Each row comes from the steps of one walk. Every step used is in the known rows, and no mark comes twice. Write the walk behind each row, first mark first.
In the rows, 128 means zero.
Known rows
rese, medop, bepugoz, kima, ronu: [ 32 127 118  74 131 130 167 107 112 112 130 135 152  75 109 149 114 141
  97 149 111 135 156  68 124 132 158 127 100 133  81 142 119 127 142  98
 130]
lele, medop, bepugoz, kima: [115 132 113 101 132 132 167 106 108 125 135 130 146 169 107 132  45 138
 154 128 141 132 151 147 106 122  98  76 105 132  79 191 133 135 128 130
 144]
kizo, rese, medop, bepugoz, kima: [ 71 131 119  86 123 137 160  90 122 107 140 106 156 122 107 167  94 137
 165 202 115 126 153  81 133 118 103  96  86 151  85 134 133 151 139  79
 133]
rese, gitem, ronu, kima: [128 112 144 183  67 142 165  87 138 102 162  95 138 137 106 172 104  98
 146 157 151 125 152 120 109  73 162 100  91 155 147 116 101 123 103 101
 127]
ronu, gitem, kenagot, medop, lele, kima: [110 113 117 131 200 124 144 124 118 168  90 108 145  91  75 132 152 131
 113 141 124 131  51  70 104 146 135 131  84 143 152 138 110 146 145 114
 111]
rese, gitem, kenagot, medop: [137 109 149 136  95 132 146 105 140 144 127  95 136 132 122 174 102 133
 140 159 141 130  72  59 136 158 157 133  83 156 127 135  98 115 110  98
 125]
ronu, gitem, kenagot, medop, bepugoz: [106 113 135 129 188 126 145 115 114 172  96 105 148  68  99 138 143 126
 124 141 122 132  59  61 107 146 150 126  90 150 146 133  96 136 149 109
 119]
kizo, rese, gitem: [119 120 126 123 105 135 151  79 141 102 159  82 145 166 101 177  80 136
 197 210 124 121 121 102 148 106 102  95  83 163 113 119 130 146 126  76
 130]
kenagot, gitem: [ 97 119 145 150 138 135 153  97 125 143  98 133 136  90 133 115 114 119
  84 138 130 122 142 124 155 143 151  89 108 157 137 114  89 142 144 101
 143]
lopep, kima, ronu, gitem, kenagot: [ 43 117  81  94 163 127 147 100 118 127 107 118 138 152  69 114 164 147
 114 135 109 138  60  99 160 134 145 135  93 129 168 124 132 144 169 100
 132]
lele, kima, lopep: [155 132  84 116 114 140 159 102 106 108 125 123 135 212  86 111 151 133
  94 123 147 124 117 145 125  81  95 102  95 112 109 158 164 164 130 148
 132]
lopep, kima: [ 91 124  91  99 124 134 144  98 118 110 130 125 133 179  88 115 119 148
 116 152 122 133 118 128 159 105 135 105 100 139 148 138 148 132 150  87
 136]
lele, kima, lopep, medop, bepugoz: [155 138  83 113 116 149 170 112 100 117 115 123 141 252  98 108 140 148
 112 117 155 124 121 166 124  70  81 119  95 109 107 180 169 163 146 140
 140]
kenagot, gitem, ronu, kima, lopep, medop: [125 123 153 201  97 151 175 102 121 145 110 129 142 124 139 118 138  92
  81 114 164 117 177 163 120  92 140  92 103 157 175 117  80 156 135 108
 146]
lopep, medop, lele, kima, ronu: [ 84 129  89  94 154 137 169 128 110 125 104 126 138 210  86 117 117 180
 119 130 127 128 145 170 124  71 101 169  95 137 149 167 147 153 161  92
 124]
kenagot, gitem, ronu, kima, lopep: [127 121 152 200  96 148 173  96 123 140 110 129 139 104 133 120 142  83
  80 118 158 119 174 147 119 104 148  87 106 157 168 109  79 154 127 112
 144]
medop, bepugoz: [ 95 127 122  93 124 135 165 101 102 123 120 122 141 120 121 137  98 136
 153 155 126 130 156 116 117  93 134 140 114 137 103 152 124 130 142 102
 139]
gitem, kenagot, medop, lopep, kima, ronu: [ 98 121 116  80 129 125 145 127 113 172  95 116 138 125 128 139 146 135
  77 138 134 138  75  62 134 169 135 170  91 150 153 155  99 137 131 109
 124]
medop, kenagot, gitem, ronu, kima: [ 88 111 182 163  90 138 168 114 124 156 166 128 134 102 148 130 117 109
 127 138 129 124 167 151 122 111 150 114 115 166 137 133  69 141 134 109
 143]
kima, lopep, medop: [179 132 110 124 106 143 169 106 114 118 159 121 145 203 113 121 114 158
  89 110 145 118 142 172 124  65 100 124  98 143 153 158 144 153 155  98
 132]
kima, ronu, gitem: [ 32 110 108  98 185 119 158  97 115 120 121 114 146  73  75 121 158 141
 109 126  96 139 103  95 133 107 161 154  98 138 151 112 107 149 159 109
 124]
rese, medop, lopep, kima, ronu: [ 36 130  92  59 147 125 147 111 119 102 161 135 148 112 108 138 124 146
  19 178 116 134 125  95 150 131 159 115  88 153 109 155 134 131 154 107
 118]
ronu, kima, lopep, medop, kenagot, gitem: [167 124 154 147  53 132 163 108 114 128 167 126 148 180 139 120 124 139
  96  91 151 121 173 158 128  70 139  90  98 158 166 146 112 123 124 129
 137]
medop, rese, gitem, ronu, kima, lopep: [140 116 160 168  72 137 170  91 131 104 121 116 132 131 115 163 100 115
  77 136 132 125 149 127 126  87 167 129  99 156 200 137 106 118 117 139
 134]
lopep, medop, lele: [106 129 107 104 147 135 167 123 116 127 124 123 139 177  99 127  89 177
 117 140 125 126 162 170 119  69 112 154  97 156 162 163 135 140 161  69
 120]
gitem, kenagot, medop, lopep, kima: [120 123 121  88 126 125 142 125 114 173  98 116 138 128 132 144 134 133
  80 145 137 135  79  65 128 165 133 150  91 155 148 158 104 131 127 105
 124]
ronu, gitem, kenagot, medop, lopep: [112 114 125 126 197 120 141 116 119 171 110 105 148  72 102 137 143 125
  91 143 123 132  57  69 113 147 145 122  88 157 154 138  99 137 147 111
 111]
gitem, ronu, kima, lopep: [144 124 134 180  65 146 177  94 110 108 157 115 146 119 104 141 147  81
 101 123 161 124 196 152  80  32 143 101 100 150 178 121 101 153 107 116
 131]
ronu, kima, lopep: [172 124 135 134  52 124 156  95 112 107 164 122 148 147 112 126 131 127
  91 101 144 124 174 129 116  58 149  82  96 150 163 131 123 121 104 133
 127]
lele, kima, lopep, medop, kenagot: [153 132  96 116 109 144 167 114 107 118 141 123 138 251  99 109 138 152
 107 117 149 123 118 173 127  71  83 116  94 116 113 178 163 163 145 143
 137]
bepugoz, medop, kenagot, gitem: [101 120 163 116 115 122 154 126 134 141 168 127 126 122 141 129 109 135
 166 158 109 130 129 125 133  98 126 104 137 146 114 142  97 137 140  95
 135]
ronu, gitem, kenagot, medop: [110 110 135 134 190 123 141 113 119 168 102 105 149  64  94 137 147 126
 110 140 120 131  58  61 114 143 156 114  84 152 158 124  94 140 146 109
 116]
gitem, kenagot: [106 119 132 120 126 126 147  95 118 149 104 116 144  79 116 147 131 122
 102 152 136 133  75  66 133 129 155  95  84 152 155 120  96 140 125 110
 128]
lopep, kima, ronu: [ 46 121  82  77 129 131 151  99 115 107 120 127 132 172  78 111 145 155
 114 136 109 138 110 122 165 114 142 145 101 131 152 131 142 140 158  93
 140]
lele, medop, bepugoz, kima, ronu, gitem: [ 89 127 107 100 159 129 168 107 109 129 130 127 148 155  93 127  65 139
 154 120 132 135 129 139 105 130 103  91 105 127  86 186 128 141 139 134
 142]
kenagot, gitem, ronu, kima: [ 99 118 156 196 104 145 168  96 123 141 103 129 140  84 134 123 136  82
  88 128 155 122 178 140 123 105 160  83 106 162 166 104  70 150 124 109
 145]

Write each row's walk
[121 114 146 107 117 130 146 116 112 170  89 115 142  86 128 148 138 131
 105 137 135 136  88  53 122 155 152 139  86 157 147 136  88 136 115 106
 130]
gitem, kenagot, medop
[ 99 120 163 135 112 130 165 124 134 142 168 126 125 118 138 133 117 118
 169 161 116 129 139 133 119  83 125 108 138 147 122 137  91 147 138  93
 136]
bepugoz, medop, kenagot, gitem, ronu
[156 117 139 186  61 147 174  95 137 107 172  95 140 180 111 166 104 110
 140 142 161 122 150 143 108  63 143 109  88 152 153 129 112 129 114  99
 128]
rese, gitem, ronu, kima, lopep, medop
[181 125 148 147  45 131 162 101 118 105 153 118 146 191 125 136 114 142
  87  95 149 123 167 144 130  58 147  96  90 154 183 148 124 110 115 137
 131]
ronu, kima, lopep, medop, rese, gitem
[114 113 161 137 106 127 152  93 134 123  94 115 131 107 121 167  92 136
  81 152 119 130  90  83 154 135 175 124  91 157 186 134  99 109 126 135
 133]
medop, rese, gitem, kenagot
[ 80 130  99  94 140 131 156 121 118 101 143 137 148 117  71 138 125 147
  53 169 124 128 132 103 113 120 141 119  81 136 105 156 145 148 139 112
 111]
rese, medop, lele, kima, lopep
[ 52 116 158  91 117 129 153 112 121 119 190 133 151  63 120 151 106 144
  78 178 108 130 142  93 132 121 183  98  87 165  93 142 104 130 141 107
 127]
rese, medop, kenagot
[117 119 147 101 116 135 153 122 106 176  80 116 143  93 135 149 129 130
 126 140 139 135  93  52 116 157 144 157  93 150 132 150  91 134 122 107
 135]
gitem, kenagot, medop, bepugoz
[ 70 129 126  88 125 139 156  90 119 106 146 105 158 113 109 167  95 136
 159 219 117 124 143  84 137 111 118  94  80 159  91 133 129 156 140  83
 135]
kizo, rese, medop, bepugoz
[112 128 121 101 134 136 162 104 102 124 141 128 152 156 111 131  49 137
 145 151 145 129 138 154 111 111 119  74  95 143  84 190 129 142 132 140
 148]
lele, medop, bepugoz
[ 62 122  97  84 128 116 167  98 125 115 112 126 133 119  90 128 129 142
 128  83  98 145 168  96 126 118 116 146 123 123 127 123 119 133 132  89
 125]
bepugoz, kima, ronu
[144 125 143 181  66 149 184  99 110 112 139 118 146 138 114 140 138  94
  87 112 159 124 200 164  89  26 145 111  96 153 203 134 101 151 118 122
 135]
gitem, ronu, kima, lopep, medop, rese
[119 135  85  85 149 125 147 111 113 121 169 130 142 204 107 121  54 142
  77 159 145 129 120 174 132 120 101  65  92 152 109 204 149 140 141 139
 132]
lele, medop, lopep, kima
[ 71 132  65  56 150 118 149 111 116 117 148 126 132 182 108 119 122 147
  55 152 117 136 125 137 152 114 111 155 111 142 139 166 147 135 158 103
 119]
medop, lopep, kima, ronu
[100 122 149 106 119 138 166 120 117 142 168 122 142 178 136 129  88 174
 138 137 124 125 154 171 137  68 128 132 101 164 138 163 115 135 160  87
 138]
lopep, medop, kenagot
[ 98 116 123  93 131 127 152 131 111 171  71 120 138 114 100 140 154 139
 108 132 131 139  80  59 113 164 133 184  87 140 148 149 101 147 120 111
 122]
gitem, kenagot, medop, lele, kima, ronu
[173 126 144 136  54 129 163 102 109 110 146 125 148 177 125 125 123 143
  73  90 144 123 179 148 124  49 148  95  94 152 190 147 125 117 119 138
 132]
ronu, kima, lopep, medop, rese
[ 56 129 123  84 128 132 164 106 115 113 134 134 151  78 112 151 103 137
  97 156 116 133 160  73 120 128 154 108 100 137  77 145 121 124 139  97
 128]
rese, medop, bepugoz, kima
[117 117 136 104 127 125 148 128 115 173  86 119 138  90 110 148 130 138
 108 142 132 136  92  60 110 161 138 168  89 155 155 146  93 137 121  96
 119]
gitem, kenagot, medop, lele
[155 115 139 188  57 142 171  88 136 101 172  96 139 157 105 170 109 100
 139 147 156 122 149 129 105  71 148 106  91 151 149 123 107 127 103 104
 127]
rese, gitem, ronu, kima, lopep
[ 46 113 110  88 187 117 154 111 115 150 107 111 147  75  94 129 171 136
  90 123 107 142  73  71 127 141 152 177  96 142 156 128  96 147 155 116
 120]
kima, ronu, gitem, kenagot, medop, lopep
[ 69 130  63  64 174 114 147 111 119 122 146 121 133 172 100 116 129 145
  55 153 115 136 108 135 149 118 110 150 108 140 143 163 147 138 166 105
 115]
medop, lopep, kima, ronu, gitem
[111 131  99  93 142 120 155 131 126 110 130 127 121 165  79 127 121 144
 160 162 115 134 129 124 106  70  96 128 129 119 122 155 147 148 131  97
 113]
bepugoz, medop, lele, kima
[ 98 118 111  83 156 127 155 145 111 148  90 121 132 143  74 122 143 157
 120 124 110 134 142 105  95 141 117 214 105 139 128 167 129 144 134 103
 116]
kenagot, medop, lele, kima, ronu, gitem
[105 118 158 146 124 141 166 113 118 146 173 133 143 142 126 126  59 121
 127 146 145 125 137 177 116 130 124  62  98 161 103 180  93 155 134 139
 152]
lele, medop, kenagot, gitem, ronu
[ 71 129 106  88 140 134 152  98 125 100 140 109 155 135  78 160 106 142
 140 217 116 123 135  97 131 114 100 103  75 153 103 136 143 165 138  86
 122]
kizo, rese, medop, lele, kima
[ 65 116  95  97 168 132 155 114 106 136  77 114 141 150  76 112 184 135
 108 119 124 139  73  91 128 123 129 145  87 113 120 143 131 162 141 152
 132]
lele, kima, ronu, gitem, kenagot, medop
[155 134 107 114 101 130 174 114 128 131 156 127 131 202 112 127 102 156
 128  73 125 130 170 149 113  98  72 129 122 126 130 159 138 136 143  83
 124]
bepugoz, kima, lopep, medop, kenagot
[181 130 125 153  92 150 179 103 121 116 146 118 142 205 118 138 110 144
  79 114 149 117 141 176 121  65 111 140  97 145 182 159 134 149 151 108
 136]
kima, lopep, medop, rese, gitem, ronu
[122 113 134 174  94 146 168  87 140 105 161  95 133 133 101 171  96 104
 146 172 147 126 136 123 111  86 150 116  94 152 135 119 107 134 116  88
 128]
rese, gitem, ronu
[144 127 127 176  75 147 184 106 112 112 153 117 145 147  98 138 139  97
 106 119 162 123 202 169  74  27 130 124 100 151 191 135 107 155 118 103
 126]
gitem, ronu, kima, lopep, medop, lele
[144 130 133 173  66 152 187 101 105 116 149 115 147 149 113 139 139  92
 119 118 165 123 201 164  78  22 132 118 100 148 175 138 105 154 118 111
 137]
gitem, ronu, kima, lopep, medop, bepugoz
[ 42 108 121  97 179 121 155 108 115 147  99 112 148  64  84 129 173 136
 107 118 104 142  70  64 129 140 164 168  93 139 158 116  93 150 152 115
 126]
kima, ronu, gitem, kenagot, medop
[ 82 131 111  89 132 139 179 115 107 133 106 122 142 190 125 127  98 170
 152 107 126 132 167 148 126  79 105 161 112 133 126 166 130 134 163  81
 141]
lopep, medop, bepugoz, kima, ronu
[ 45 116 169 130 119 139 161 112 125 134 172 138 150  53 133 146 115 122
  71 174 121 125 146 104 131 134 180  94  92 166 102 133  81 141 143 104
 136]
rese, medop, kenagot, gitem, ronu
[118 119 127 104 128 129 148 130 113 171  75 118 135 116 104 142 141 137
 108 140 136 136  84  63 110 160 129 164  87 146 145 153 104 142 118 108
 121]
gitem, kenagot, medop, lele, kima
[ 59 120  96 101 164 112 164  99 129 134 100 119 137  98  82 129 146 136
 126  81 102 143 117  72 121 138 119 139 114 121 141 116 108 135 142  95
 118]
bepugoz, kima, ronu, gitem, kenagot
[126 126 108  65 124 128 143 137 114 149 129 123 133 170 126 125 113 153
  77 141 122 129 158 117 127 143 116 180 111 157 125 182 133 126 134  96
 122]
kenagot, medop, lopep, kima
